Each row was made from one walk, in order. Every step used is in the known rows, and no mark comes twice. Write each row's walk.
In the rows, 100 means zero.
Known rows
gilir > veta > merer: [106 100 102 103 99 92 109 98 100 100 98 101 99 101 111 102 110 109 99 91 96 96 109 91 106 99 95 101 100 101 97 105 105 97 96 105 99 99 93 99 94 106]
gira > tukomot > veta > gilir > vuri > merer: [100 90 106 108 100 96 94 94 90 96 81 103 115 105 109 91 108 100 97 96 101 91 96 87 116 97 102 102 99 94 84 101 101 95 101 111 98 97 98 96 100 99]
gilir > vuri > merer: [101 95 105 104 102 97 92 101 90 95 96 109 107 111 100 93 106 100 99 96 106 110 95 97 104 97 89 101 96 95 98 105 99 93 96 108 100 95 96 100 99 106]
veta > gilir > vuri > merer > kosok: [102 80 102 103 103 91 88 105 85 101 88 115 104 114 106 104 110 106 99 100 117 99 86 92 107 97 96 105 100 100 98 105 103 95 101 100 100 94 98 95 95 109]
tukomot > veta > gilir: [102 97 94 98 97 98 100 94 93 97 85 94 107 103 112 103 103 107 100 99 94 95 111 92 111 101 108 98 105 100 91 104 104 96 101 105 99 94 101 93 93 102]
gilir > vuri > merer > veta > tukomot > zivib: [101 82 105 101 105 87 86 93 88 97 91 101 108 109 108 83 110 104 98 88 99 119 67 98 92 103 106 96 93 100 100 103 102 88 105 104 101 98 95 100 90 108]
merer > veta > gilir > vuri > kati > rula: [105 91 99 110 102 92 87 101 80 102 93 106 103 120 109 98 104 105 96 92 96 97 37 90 107 98 113 105 103 97 83 102 110 85 103 106 110 98 97 101 100 116]
rula > kati > vuri > gilir: [110 102 94 95 97 99 98 94 90 100 104 102 90 109 101 89 101 104 104 89 95 108 43 98 91 97 97 106 109 91 94 101 100 89 94 98 105 96 102 96 101 107]
rula > kati: [104 99 95 96 94 99 97 91 93 103 105 100 98 105 105 92 104 104 104 81 95 105 69 95 99 100 101 102 103 98 98 103 102 92 93 103 104 95 100 98 96 112]
vuri > gilir > veta: [110 99 95 103 103 93 107 97 91 100 97 111 97 99 105 92 105 106 99 90 90 109 94 100 92 96 98 101 102 99 90 105 99 97 96 98 99 95 99 101 97 104]
gilir > veta > dugi: [106 94 98 101 100 93 109 98 92 99 96 103 96 99 107 85 102 105 100 92 92 98 127 93 106 97 100 100 105 101 93 106 102 100 93 104 101 95 100 98 92 104]
kati > vuri > gilir: [110 102 95 97 100 98 99 93 94 97 97 104 96 109 100 96 98 103 99 104 99 108 73 99 90 97 97 104 106 92 92 103 99 94 93 99 99 94 101 96 103 94]
tukomot > zivib > gilir > veta > merer > vuri: [111 88 102 101 106 91 106 100 103 99 98 92 102 97 107 106 110 113 100 98 96 90 100 96 104 101 100 99 93 98 105 103 106 95 91 115 100 88 105 96 86 109]
dugi > veta > tukomot: [105 90 100 94 100 99 94 90 94 106 98 110 96 114 105 84 105 110 99 95 88 119 113 96 87 96 119 99 103 104 91 106 107 95 100 102 98 97 96 100 94 98]
tukomot > zivib > gilir > veta: [112 84 100 103 102 92 105 101 94 103 100 98 101 92 107 100 103 111 98 96 90 104 107 99 91 99 100 96 92 101 102 104 102 98 100 108 97 91 104 98 88 104]
tukomot > zivib > gilir > vuri > merer > kosok: [107 76 103 99 103 90 89 104 82 102 96 106 111 105 101 99 107 105 100 103 117 106 82 99 96 97 94 99 93 100 108 103 100 95 99 103 99 90 104 97 90 107]
veta > merer: [105 103 98 98 95 98 100 94 100 99 98 96 105 107 108 105 108 106 101 99 101 94 103 94 108 99 98 101 101 101 99 104 106 96 93 104 100 99 94 98 97 102]
rula > kati > vuri > gilir > veta > merer: [112 101 97 101 98 91 109 99 93 100 102 102 88 103 107 89 107 111 106 83 95 101 50 94 96 96 90 107 105 92 95 101 103 89 96 99 105 100 99 97 97 114]
gilir > vuri: [105 97 101 106 104 98 91 94 96 98 96 116 109 116 102 97 104 100 98 95 97 108 106 94 105 98 103 100 97 97 94 105 103 96 93 108 99 93 99 99 100 104]
rula > kati > vuri > merer: [102 97 103 94 91 98 98 98 89 97 106 89 89 104 101 90 103 106 104 90 110 109 47 95 91 102 86 106 104 90 105 101 98 87 99 102 104 96 100 95 97 112]
gilir > veta > tukomot > gira: [110 83 104 98 99 93 106 95 105 99 96 108 90 100 114 84 103 106 100 92 92 118 103 97 92 95 103 91 102 101 82 105 105 97 101 106 97 93 92 97 92 99]
tukomot > zivib > gilir > veta > dugi > sumu: [112 79 108 109 103 89 107 100 89 100 92 107 98 93 114 77 90 111 100 95 80 104 127 98 100 93 105 95 98 100 98 103 103 100 91 109 99 92 103 98 87 103]
merer > veta > gilir > vuri > kati: [106 91 96 109 108 92 89 99 81 106 93 100 104 116 108 98 109 105 97 92 96 95 51 85 110 97 110 103 101 100 90 106 107 87 101 104 108 100 92 94 101 115]
veta > gilir > vuri: [107 88 99 110 105 96 89 99 94 100 89 115 108 117 105 103 104 104 98 99 94 100 106 91 114 97 106 102 98 98 91 106 104 96 97 108 99 96 96 95 100 107]
gilir > veta: [106 96 100 103 100 94 108 97 98 100 99 106 97 100 107 97 105 107 98 90 92 105 106 95 95 99 99 99 102 99 95 105 103 98 98 104 98 93 98 100 95 104]
merer > veta > gilir: [105 96 97 100 102 95 93 95 89 100 93 97 97 110 113 106 105 110 98 96 90 91 80 90 104 101 113 102 104 106 96 107 106 95 103 99 102 99 90 94 99 107]
gira > tukomot > veta > dugi > sumu: [101 97 110 102 96 98 104 81 91 96 82 105 109 97 117 67 91 100 98 93 88 93 120 90 113 97 115 99 111 95 81 101 103 101 88 108 100 94 102 100 99 88]
rula > kati > vuri > gilir > veta: [111 98 96 98 98 93 108 98 89 101 104 108 85 103 103 84 102 109 103 82 92 111 49 95 86 96 94 106 107 91 92 101 99 90 97 98 104 95 104 97 97 113]
gilir > veta > merer > kosok: [106 93 101 96 101 87 108 98 96 103 97 106 97 103 112 105 112 109 99 92 111 92 94 92 101 98 99 103 103 104 100 105 108 98 98 97 100 95 96 100 91 108]
kati > rula: [104 99 99 99 91 100 97 94 94 96 100 104 100 109 105 101 99 103 99 99 97 105 85 100 94 101 104 102 104 97 88 102 104 96 97 106 101 91 103 104 98 102]
zivib > tukomot: [104 95 99 97 98 102 98 80 102 99 99 103 102 103 107 92 98 104 101 98 97 104 107 98 100 100 101 102 97 102 96 103 103 99 96 104 100 94 98 97 91 104]
kati > vuri > merer > veta > gilir: [102 95 103 99 101 92 94 102 87 93 96 85 89 109 109 105 102 111 97 100 105 93 54 90 96 103 98 106 106 97 103 106 102 90 109 99 102 100 89 90 100 105]
gira > tukomot > zivib > gilir > veta > merer: [113 84 108 107 99 90 105 94 102 104 97 95 106 91 112 98 110 109 98 98 93 83 98 91 105 98 101 100 91 102 96 100 104 100 97 111 98 98 99 99 94 99]
zivib > tukomot > veta > gilir > vuri > merer: [98 89 102 105 105 98 94 92 93 93 82 100 112 105 110 88 101 104 100 98 101 101 113 94 117 98 96 100 97 98 92 102 101 95 103 110 100 96 99 94 86 111]
merer > veta > tukomot: [105 97 103 96 101 95 94 89 98 102 96 97 97 110 114 88 106 107 98 94 90 111 78 95 87 101 113 99 105 105 94 106 106 92 104 99 101 97 90 100 95 102]
gira > tukomot > zivib: [104 85 101 100 94 95 96 83 97 103 95 101 110 100 105 92 105 101 98 95 98 93 84 93 103 103 110 98 93 97 93 99 101 100 93 106 97 93 106 98 99 92]
zivib > gilir: [111 98 102 100 99 103 98 98 99 101 102 98 101 103 105 100 100 106 101 109 95 102 103 99 95 95 102 101 99 103 99 106 102 97 95 107 99 93 96 98 97 99]

Which walk is each row?
[103 97 97 102 89 99 98 95 89 102 102 98 100 106 103 96 102 101 99 95 104 105 47 97 94 98 102 104 104 94 87 101 105 89 95 106 107 93 106 104 97 106]
vuri > kati > rula
[104 98 100 103 103 91 109 100 98 103 100 91 97 101 106 97 114 107 99 88 105 92 66 89 107 99 97 104 103 94 96 104 107 88 88 110 106 91 101 98 92 113]
gilir > veta > merer > vuri > kati
[98 105 98 94 105 101 104 79 106 92 90 89 109 102 111 95 103 106 102 100 100 88 109 95 114 103 104 100 103 98 95 101 107 96 89 112 102 88 104 96 85 107]
zivib > tukomot > veta > merer > vuri
[100 101 101 92 96 94 97 98 80 95 98 86 98 102 108 85 104 103 101 94 102 94 90 94 106 99 99 101 109 104 102 106 99 94 98 100 104 102 91 97 96 105]
vuri > merer > veta > dugi
[98 86 100 99 105 92 93 103 80 97 80 107 110 109 109 101 110 103 98 99 116 96 96 92 111 99 99 101 104 98 95 104 103 94 103 102 100 92 101 95 92 108]
tukomot > veta > gilir > vuri > merer > kosok
[111 83 106 102 95 97 95 88 98 105 98 97 108 97 106 95 103 104 98 102 96 91 87 95 98 101 107 99 92 100 95 101 101 100 95 109 97 94 104 98 98 91]
gira > tukomot > zivib > gilir
[103 91 103 108 103 97 93 88 96 100 80 111 116 109 110 93 106 99 96 95 93 89 109 85 119 98 114 101 101 96 79 101 105 98 99 111 98 95 101 96 102 96]
gira > tukomot > veta > gilir > vuri
[101 96 96 99 96 99 97 95 93 100 101 94 99 109 101 97 102 102 99 95 106 100 40 98 95 101 105 105 107 89 86 100 106 86 88 111 109 84 111 103 96 109]
merer > vuri > kati > rula
[106 89 97 93 98 103 98 82 102 96 98 102 97 102 108 87 94 102 102 99 97 103 104 99 107 99 101 93 99 101 88 104 103 102 94 107 99 93 94 93 92 99]
zivib > tukomot > gira
[104 100 101 101 106 92 108 97 102 97 98 99 98 104 108 104 110 109 99 93 99 92 102 91 106 101 99 103 102 97 97 104 107 96 89 111 101 89 98 98 93 108]
gilir > veta > merer > vuri
[107 88 105 103 100 92 106 94 103 101 96 105 94 101 112 89 106 109 98 89 90 119 103 97 87 97 102 99 101 101 91 105 105 95 102 104 98 94 96 103 90 104]
gilir > veta > tukomot
[106 85 95 107 105 97 89 101 79 110 93 113 102 124 100 92 108 108 97 94 94 103 85 87 110 92 115 102 99 99 88 107 108 90 96 105 105 99 98 93 99 110]
dugi > veta > gilir > vuri > kati
[102 98 97 98 100 98 99 95 95 103 100 91 100 107 99 98 107 102 99 96 107 100 56 93 101 101 104 103 106 93 95 104 104 88 86 108 106 86 106 97 96 107]
merer > vuri > kati
[111 87 98 98 100 98 95 96 96 102 99 94 106 99 105 102 101 107 101 104 95 104 98 100 96 100 103 96 94 100 104 104 102 96 96 107 98 92 104 96 92 100]
tukomot > zivib > gilir
[106 91 108 108 101 92 110 96 89 97 91 115 95 99 114 73 92 108 99 88 83 106 132 93 103 94 104 99 106 98 91 105 103 99 90 105 100 94 97 100 93 102]
gilir > veta > dugi > sumu
[101 104 94 92 95 100 104 91 92 98 88 92 108 100 108 86 98 99 102 97 96 95 127 94 114 99 108 97 112 100 91 105 102 98 91 105 100 94 105 97 92 97]
tukomot > veta > dugi
[104 102 99 92 99 99 97 94 92 103 98 102 102 115 103 97 109 108 100 99 94 97 116 92 107 98 111 100 101 104 98 106 107 98 95 103 100 102 93 96 98 101]
dugi > veta > merer
[112 81 100 98 102 86 105 102 93 106 97 97 102 95 112 108 112 112 101 99 107 91 94 95 98 99 99 99 94 105 106 103 107 98 100 101 99 93 102 99 85 107]
tukomot > zivib > gilir > veta > merer > kosok
[104 86 100 94 102 91 92 86 93 102 94 95 103 106 113 90 106 108 99 92 91 111 72 98 89 104 117 95 100 104 99 103 106 93 104 101 100 97 97 98 90 102]
merer > veta > tukomot > zivib
[114 86 107 105 103 94 106 101 103 104 100 100 92 97 113 91 104 113 99 100 88 115 109 98 81 93 101 101 100 104 92 106 105 93 101 107 98 93 93 102 89 103]
zivib > gilir > veta > tukomot
[107 85 98 112 104 95 90 101 90 106 92 107 106 115 104 99 106 104 98 95 101 101 69 88 114 95 104 103 98 96 89 105 105 90 96 107 105 97 99 95 98 112]
veta > gilir > vuri > kati
[112 94 105 107 105 100 91 100 96 100 100 113 108 112 102 99 101 103 100 106 93 106 111 96 99 94 101 101 97 101 95 106 103 96 94 112 99 92 97 100 100 105]
zivib > gilir > vuri
[106 98 99 96 93 98 99 92 95 101 107 96 91 109 103 93 101 105 103 87 99 106 54 93 93 100 99 105 103 92 99 102 102 89 96 102 104 93 103 94 99 109]
rula > kati > vuri
[103 104 100 97 102 98 99 93 103 96 97 96 105 110 105 105 109 106 100 100 103 90 97 94 111 102 100 103 104 97 99 104 107 94 86 111 101 91 99 96 96 103]
veta > merer > vuri
[102 93 106 93 95 92 94 94 90 99 105 84 83 107 110 81 106 109 103 82 103 115 21 94 79 101 98 105 108 96 102 101 102 81 107 99 107 100 91 97 94 112]
rula > kati > vuri > merer > veta > tukomot
[111 99 98 102 103 93 109 98 94 96 99 108 89 103 103 95 101 107 98 97 93 108 80 97 86 97 95 103 104 92 91 103 100 95 97 98 99 93 101 97 99 99]
kati > vuri > gilir > veta
[101 95 107 95 100 93 94 95 92 98 97 89 96 105 112 88 108 108 99 93 101 112 68 97 84 101 100 101 105 104 98 106 102 89 107 99 102 100 86 100 93 103]
vuri > merer > veta > tukomot
[112 78 103 98 99 95 93 95 103 103 95 95 104 100 109 92 103 108 101 107 92 116 96 102 87 98 106 96 96 102 100 103 104 94 100 108 97 93 103 99 87 98]
veta > tukomot > zivib > gilir
[100 100 96 92 97 102 105 80 97 96 88 92 107 96 110 77 94 101 102 99 92 94 134 96 116 100 104 97 107 102 92 103 103 101 92 105 102 94 104 97 84 102]
zivib > tukomot > veta > dugi
[103 102 98 92 104 99 97 92 94 100 99 102 100 118 101 100 110 110 99 98 95 92 110 92 108 99 115 101 104 100 99 105 108 96 88 108 101 93 99 95 96 103]
dugi > veta > merer > vuri
[109 74 111 106 104 93 87 103 96 100 93 102 110 105 105 86 105 106 100 102 100 121 94 101 91 96 95 97 88 98 100 103 99 89 101 111 98 95 99 100 87 105]
veta > tukomot > zivib > gilir > vuri > merer
[100 105 98 94 98 102 104 81 103 94 90 89 110 99 113 93 102 106 102 97 98 93 116 96 114 102 101 99 102 103 95 101 106 99 95 108 101 97 100 98 86 105]
zivib > tukomot > veta > merer
[107 87 97 105 108 99 87 97 86 103 91 123 104 126 101 96 106 109 96 97 86 104 124 89 112 94 117 101 98 102 90 107 107 97 99 107 100 98 96 94 100 105]
dugi > veta > gilir > vuri
[111 84 102 96 103 93 93 92 95 103 97 88 102 101 114 93 102 110 100 100 88 110 76 99 84 101 113 96 98 107 101 105 105 92 105 105 99 96 95 99 89 103]
merer > veta > tukomot > zivib > gilir
[108 78 111 108 100 95 89 96 91 102 96 104 114 101 102 90 106 101 97 102 104 97 84 95 101 97 96 100 86 95 96 100 97 96 97 114 97 94 100 99 99 98]
gira > tukomot > zivib > gilir > vuri > merer
[112 84 101 105 105 96 89 97 95 102 97 107 114 108 102 99 103 103 99 100 92 105 105 98 102 97 105 96 89 98 100 104 103 96 95 113 98 91 104 98 94 105]
tukomot > zivib > gilir > vuri
[100 90 100 88 92 93 97 99 83 101 106 94 89 105 103 92 106 107 103 88 123 104 31 95 87 101 89 107 107 93 107 100 100 88 99 94 105 92 103 95 94 113]
rula > kati > vuri > merer > kosok
[106 85 98 113 98 96 89 103 88 102 92 110 106 117 103 100 103 104 98 95 99 102 55 92 109 95 103 106 100 93 81 101 107 87 99 109 107 95 105 101 99 114]
veta > gilir > vuri > kati > rula
